Each row was made from one path, in order. Every step used is in the known rows, and no mark comes twice. Write each row's path.
Known rows
palugo > raro > punol > begizer: [  3  -8  25  27   4 -43  -4 -13   1  -1   2  -7 -32   8   8   4  -3 -10
 -33  30 -13  17  65   2   5   0  -1]
liden > revod > palugo > movep > punol: [  5  16  31   7  21 -42 -15 -27   0   3  11   5   2  15   8  25 -27 -12
 -17   8 -20   6   9  19  -8  -1  -4]
noniz > liden > movep: [ 18   5   2  25   3 -26 -17   7  -4  14   8 -15  -7  -3   5  10  -1  -2
 -21  23 -21   8  11 -17   8   4 -22]
raro > punol > piven: [  2 -12  50  23  -9 -31   2 -15   0  -1 -23  -9   6  28  -8   1   6 -15
 -42  21  -9   8  28 -25   9  10  -9]
begizer > punol: [  5  -1  26  21  -2 -41 -16 -13   1  -5 -24   6 -14  13  12   9  -2 -12
 -43  21 -11  11   5  -6   2  -9 -11]
palugo > raro > punol > revod: [ 15  -5  37  14   4 -34  -5  -6  -5 -11 -10  -7  -8  15   2   3   2  -3
 -24  24 -20   5  56 -13  13  -6  21]
mekad > punol > noniz > liden: [ 29 -12  29  22 -11 -13 -12   7 -29   1  -7 -14   3  12  19 -12   0  -9
 -29  14 -11   5  17  -9   7  -2 -16]
raro > punol > noniz > liden > revod > palugo: [ 10  -2  39   1  -5 -18 -10   1 -24  -5  15   1  13   8  19 -21  -7   4
 -16   9  -8   4   4  11  11  -5  -5]
noniz > liden > revod > palugo > movep: [  2   8  28  -1  19 -45 -24  -2 -15   4  20  -4   9   4  19   4 -26  -2
 -10  13 -23  13 -12   7  -1 -16 -20]
begizer > punol > noniz: [ 14   1  32  22   2 -21  -8   0   0  -9 -30  15 -10  14  28  -1  -5   0
 -36  16  -4   0   8   1   6  -7 -10]
movep > palugo > raro > punol > begizer: [  0  -6  31  24  14 -52 -14  -2   2  -8  -6 -11 -41  16   9  13 -10 -23
 -33  30 -15  20  64  -7   0  -5   7]
purav > palugo > movep > punol: [ 18   2   2  20  25 -50 -17 -25  13  10  -3   0  -6  30  -1  41 -12 -21
 -30  15 -20  14  33 -12  -7  20   1]
revod > palugo > movep > punol > noniz > liden: [ 11   3  36  15   8 -30 -18  -8  -5   3   8  11   7   4  21  12 -20  -8
  -7  11 -13  -2  24  13 -15  12  -2]
purav > palugo: [  8  -6  -2  16  21 -44 -15 -12   3  -9 -17  -1   7  35  -4  19   2 -14
 -37  18 -25  20  12 -27  13   7 -10]
purav > palugo > raro: [  8  -5  -1   6  19 -52 -19  -6   5 -12 -14  -6  -5  31   0  16 -11  -3
 -28  23 -25  21  34 -32  12   2  -5]
noniz > liden > revod > palugo > movep > punol: [  7   8  28  -2  13 -41 -23 -20 -13   7  27  -5  -1   0  11  13 -23  -9
  -8   9 -18   9   3  22  -8  -2  -7]
palugo > movep > punol: [ 20   7  23  28  12 -42 -13 -22   9  11   0  -4 -13  15   0  29  -9 -15
 -26  17 -17   3  35  -1 -10  10  -4]
noniz > liden > revod > palugo > raro: [ -4   0  24 -15   7 -42 -26  -1 -19 -16  15  -9  -1   0  13 -11 -23   9
  -6  17 -22  18   3   4  11 -21 -13]
palugo > raro: [ 10   0  21  14   7 -44 -15  -3   3 -13 -11  -9 -13  17   3   5  -9   2
 -25  25 -23  10  36 -20   9 -10 -10]
liden > noniz: [ 13  -4  24  20  -4 -28 -19  -3  -1  -4  -3 -14 -16   6  13  10   7  -8
 -23  24 -19   8  12 -22  16   3  -3]
movep > punol > revod > palugo: [ -8   3  36  12  16 -26 -15 -34  -6 -23 -14  15  17  11  -2  24   3 -23
 -24  11 -24   6  23  15   5   6  17]
liden > revod: [ 13   8  18   9  16 -25  -8  -8  -7  -7   0 -12  -4  16   5   1  -2   3
 -29  15 -20  11  -4   1  22 -12 -20]
raro > punol > noniz > liden: [ 26 -12  30  22 -12 -19  -6   6 -14   5   2  -9  -3   8  12 -16  10   0
 -24  17  -5   1  30  -8   9   7  -6]
punol > raro: [  7  -2   6  28   8 -45  -6  -8   4 -23  -8   4   2  11   1  16  -7   3
 -29  23 -18  18  28 -13  15  -4 -30]
palugo > raro > punol: [ 15  -7  30  19 -10 -50 -10  -9   2  -4  -3 -11 -19  19  -2   1  -5  -4
 -30  25 -14   9  54 -23   4  -2   3]
movep > punol > revod > palugo > raro: [ -5   3  37   3  15 -34 -17 -28  -4 -25 -12  11   4  11   1  21 -10 -12
 -13  16 -24   7  45   9   4  -1  23]
mekad > punol > noniz > liden > revod: [ 35  -6  28   6  -3  -2 -10   7 -38   3   5 -22  -1   9  24 -20  -6   4
 -24   8  -9   6   0   6  17 -13 -20]
revod > palugo > raro: [-12   0  31   8   7 -55 -21 -10   2 -23 -14   8   5  18   3   9 -20  -3
 -21  22 -25  11  27 -16   1 -11  -6]
punol > revod > palugo > movep: [ -5   9  42  17  33 -42 -15  -8   1 -10 -15  16  26  17  17  25 -16 -18
 -17  17 -31   3  14  -1  -4  -9   6]
begizer > punol > noniz > liden > revod: [ 23   0  26  -1   2  -8 -13   9 -23  -2  -1  -4 -15  -3  37 -18  -7  17
 -22  11   0   6 -16  19  16 -17 -17]
revod > palugo: [-13  -1  30  18   9 -47 -17 -15   0 -17 -16  11  18  21  -1  12  -6 -17
 -30  17 -24  10   5 -10   3  -5 -12]
raro > punol > noniz > liden > revod: [ 31  -4  29   7  -5  -6  -3   7 -23   5  16 -16  -7   6  19 -24   3  12
 -19  12  -4   4  11   7  20  -3  -8]

Which path is each row?
[ 20   5 -13  29  -2 -30 -12 -12   0   1  21  -5 -16 -15  -2  27 -10   4
 -15  21 -10  15  41   0   4  16 -26] => noniz > liden > movep > punol > raro
[ 25  -5  20  17  -3  -9 -13  -7 -13  -3   3  -8  -8   1  10  -2   8   0
 -20  12  -7   0  25  10   9  14  -7] => movep > punol > noniz > liden
[ 14 -10  15   6  17 -41 -10 -12  -4 -12 -14  -4   0  28   0  13  -1  -9
 -27  22 -22  16  54 -24  15   4  26] => purav > palugo > raro > punol > revod
[-10   1  38   3  22 -38 -16  -8  -4 -29 -19  13  15  16   8  11 -12  -6
 -14  20 -31   8  30  -6   9 -16  11] => punol > revod > palugo > raro
[  4   2  51  21  19 -44 -15 -14 -14  -4 -18   7  26  23  16  24 -21 -32
 -26  13 -30   6  20  -6 -12 -13   9] => mekad > punol > revod > palugo > movep
[ -1   9  33  21  14 -54 -18 -28   9   1  -2  14   4  17   3  31 -20 -22
 -23  14 -21   4  28   4 -18   7   0] => revod > palugo > movep > punol
[ -1  15  35   7  26 -46 -15  -9   0  -2   4   5  12  19  17  14 -30  -5
 -17  13 -25   8  -6   4  -2 -15 -13] => liden > revod > palugo > movep
[ 12  -6  38  16   0 -60 -20   3   1  -9 -12 -13 -28  28  -2  12 -13 -16
 -32  26 -17  11  52 -33  -1  -6  11] => movep > palugo > raro > punol
[ 25  -4  37  21  -5 -30  -2   4  -1  -5 -10  -1 -14  21  13  -8  -8   9
 -24  21  -9  -2  58 -17   7   1   3] => palugo > raro > punol > noniz
[ 24   8   7  19  10  -4 -14 -12 -12   9  10 -11  -7 -12   1  21   9  -7
 -14  18 -20   2  29   9  10  13   5] => noniz > liden > movep > punol > revod
[ -7  -4  46  17   6 -36  -9 -21  -9 -16 -13  13  23  18   0   9   5 -22
 -29  16 -23   7  27  -3   6  -1  18] => raro > punol > revod > palugo
[ 12   5  -4  33  10 -12 -12 -17  -3  18  22 -12 -31 -18   7  24   5 -15
 -23  24 -14  14  36  24   2  17 -16] => noniz > liden > movep > punol > begizer
[ 10   4  29  -3   5  -7 -15 -12 -22 -11  14   4   7   1  17  -7  -9   4
 -10   4  -9   3   0  29  11   2  -8] => movep > punol > noniz > liden > revod > palugo
[  2  -2  14  32  14 -23  -6 -31   2  -4   0  -3 -24   4   2  20  10 -22
 -36  22 -14  15  40  24   6  13  -9] => movep > punol > begizer
[ 21  -6  20  18   4 -12 -12  12 -14  -6  -5  -8   2   5  18 -11   6   7
 -19  17 -13   2  11  -6  14   0 -18] => punol > noniz > liden
[ 18  -6  36  23   7 -21  -9 -13 -23  -9 -22 -10  12  21   5  11   7 -23
 -37  15 -25   8  23  -8  12 -11   3] => mekad > punol > revod
[  9   5  46   0   2 -28  -3  -2  -9 -11   1   9   0  21  22 -12 -26  14
 -14  13 -11   0  32   3   9 -10   4] => liden > revod > palugo > raro > punol > noniz
[  6   3  29 -14  11 -20 -17  12 -21 -19   8   0   3   3  29 -19 -26  23
  -1  12 -16   6   7   9  15 -17 -11] => punol > noniz > liden > revod > palugo > raro
[ 24 -11  37   9  -4 -38 -19  23 -12  -6  -2 -15 -25  15  17  -9 -12  -1
 -17  22  -8   5  49 -24   3  -4   6] => movep > palugo > raro > punol > noniz > liden
[ 13   1  25  19  15 -15  -9 -26  -6 -12 -11  -2  -1  10  -4  21  15 -15
 -28  14 -20   4  31  10  14   6  13] => movep > punol > revod
[ 14   2   3  20  32 -55 -16  -6  11   5 -10  -1   4  34   7  30 -15 -15
 -30  19 -26  16  18 -28  -1   6  -9] => purav > palugo > movep
[ 23   6   1  24  -4 -20 -18 -11  -3  17  16 -15 -18  -7  -5  19   2  -8
 -20  18 -14   5  24  -2   1  17 -13] => noniz > liden > movep > punol
[  2  -3  14  24  -1 -51  -8 -13   4 -22 -18  14 -11   6  14  15 -14   2
 -36  23  -7  19  20  -4   5 -11 -25] => begizer > punol > raro
[-14   1  45  10  12 -38 -17 -20  -7 -23 -32  25  15  11  19  14  -6 -19
 -32  15 -20   9  -1  10   1 -17  10] => begizer > punol > revod > palugo
[ 33  -4  29  -3  -6 -15  -6  13 -21   1  19 -19 -19   4  23 -28 -11  24
  -9  17  -4   2  34   2  18  -9  -3] => palugo > raro > punol > noniz > liden > revod
[  3  -7  25  36   5 -34   1 -19   0   3  -1  -5 -19   9   4   7  11 -22
 -41  26 -12  16  43   8   7   5  -7] => raro > punol > begizer
[ 30   2  23  27   0 -19 -15  24  -7  13   2 -11 -17   9  17   6  -7  -8
 -23  19  -9  -2  32 -23   1   8  -3] => raro > punol > noniz > liden > movep > palugo
[ -4   8  22  26  14 -63 -12 -26  12 -13   3  22   6  10   5  39 -32 -11
 -17  17 -17  13  42   6 -15   7 -14] => revod > palugo > movep > punol > raro
[ -7  -5  42  12  -8 -60 -15 -16   1 -13  -6   7  -1  20  -2   5 -16 -12
 -27  22 -19  10  45 -18  -5  -3   7] => revod > palugo > raro > punol
[ 27   9  15  13  15 -21 -23  37  -3   2  -4 -12 -25   6  27   8 -25  10
  -6  24 -17   0  34 -25   5  -5 -10] => punol > noniz > liden > movep > palugo > raro
[ 30   3  19   3   4   4 -10  -6 -20  -2  16 -14 -12  -1  16 -11   2  13
 -13   7  -6   2   8  25  20   4 -11] => movep > punol > noniz > liden > revod
[ 37  10  24   7  16  -7 -10   0 -13  14  22 -13 -14   1  26   1 -14  13
  -6   9  -7  -4  14  23   4   3 -11] => palugo > movep > punol > noniz > liden > revod
[ 21  -3  42  17   5 -39 -12  15   1 -12 -18  -4 -24  30  15   2 -16  -4
 -25  22 -10   1  57 -27   3  -3  11] => movep > palugo > raro > punol > noniz
[ 12  -4  44  10  13 -44 -16   3  -5 -18 -17 -10 -19  24   3  12  -6 -17
 -26  25 -22   9  55 -22   8 -10  28] => movep > palugo > raro > punol > revod
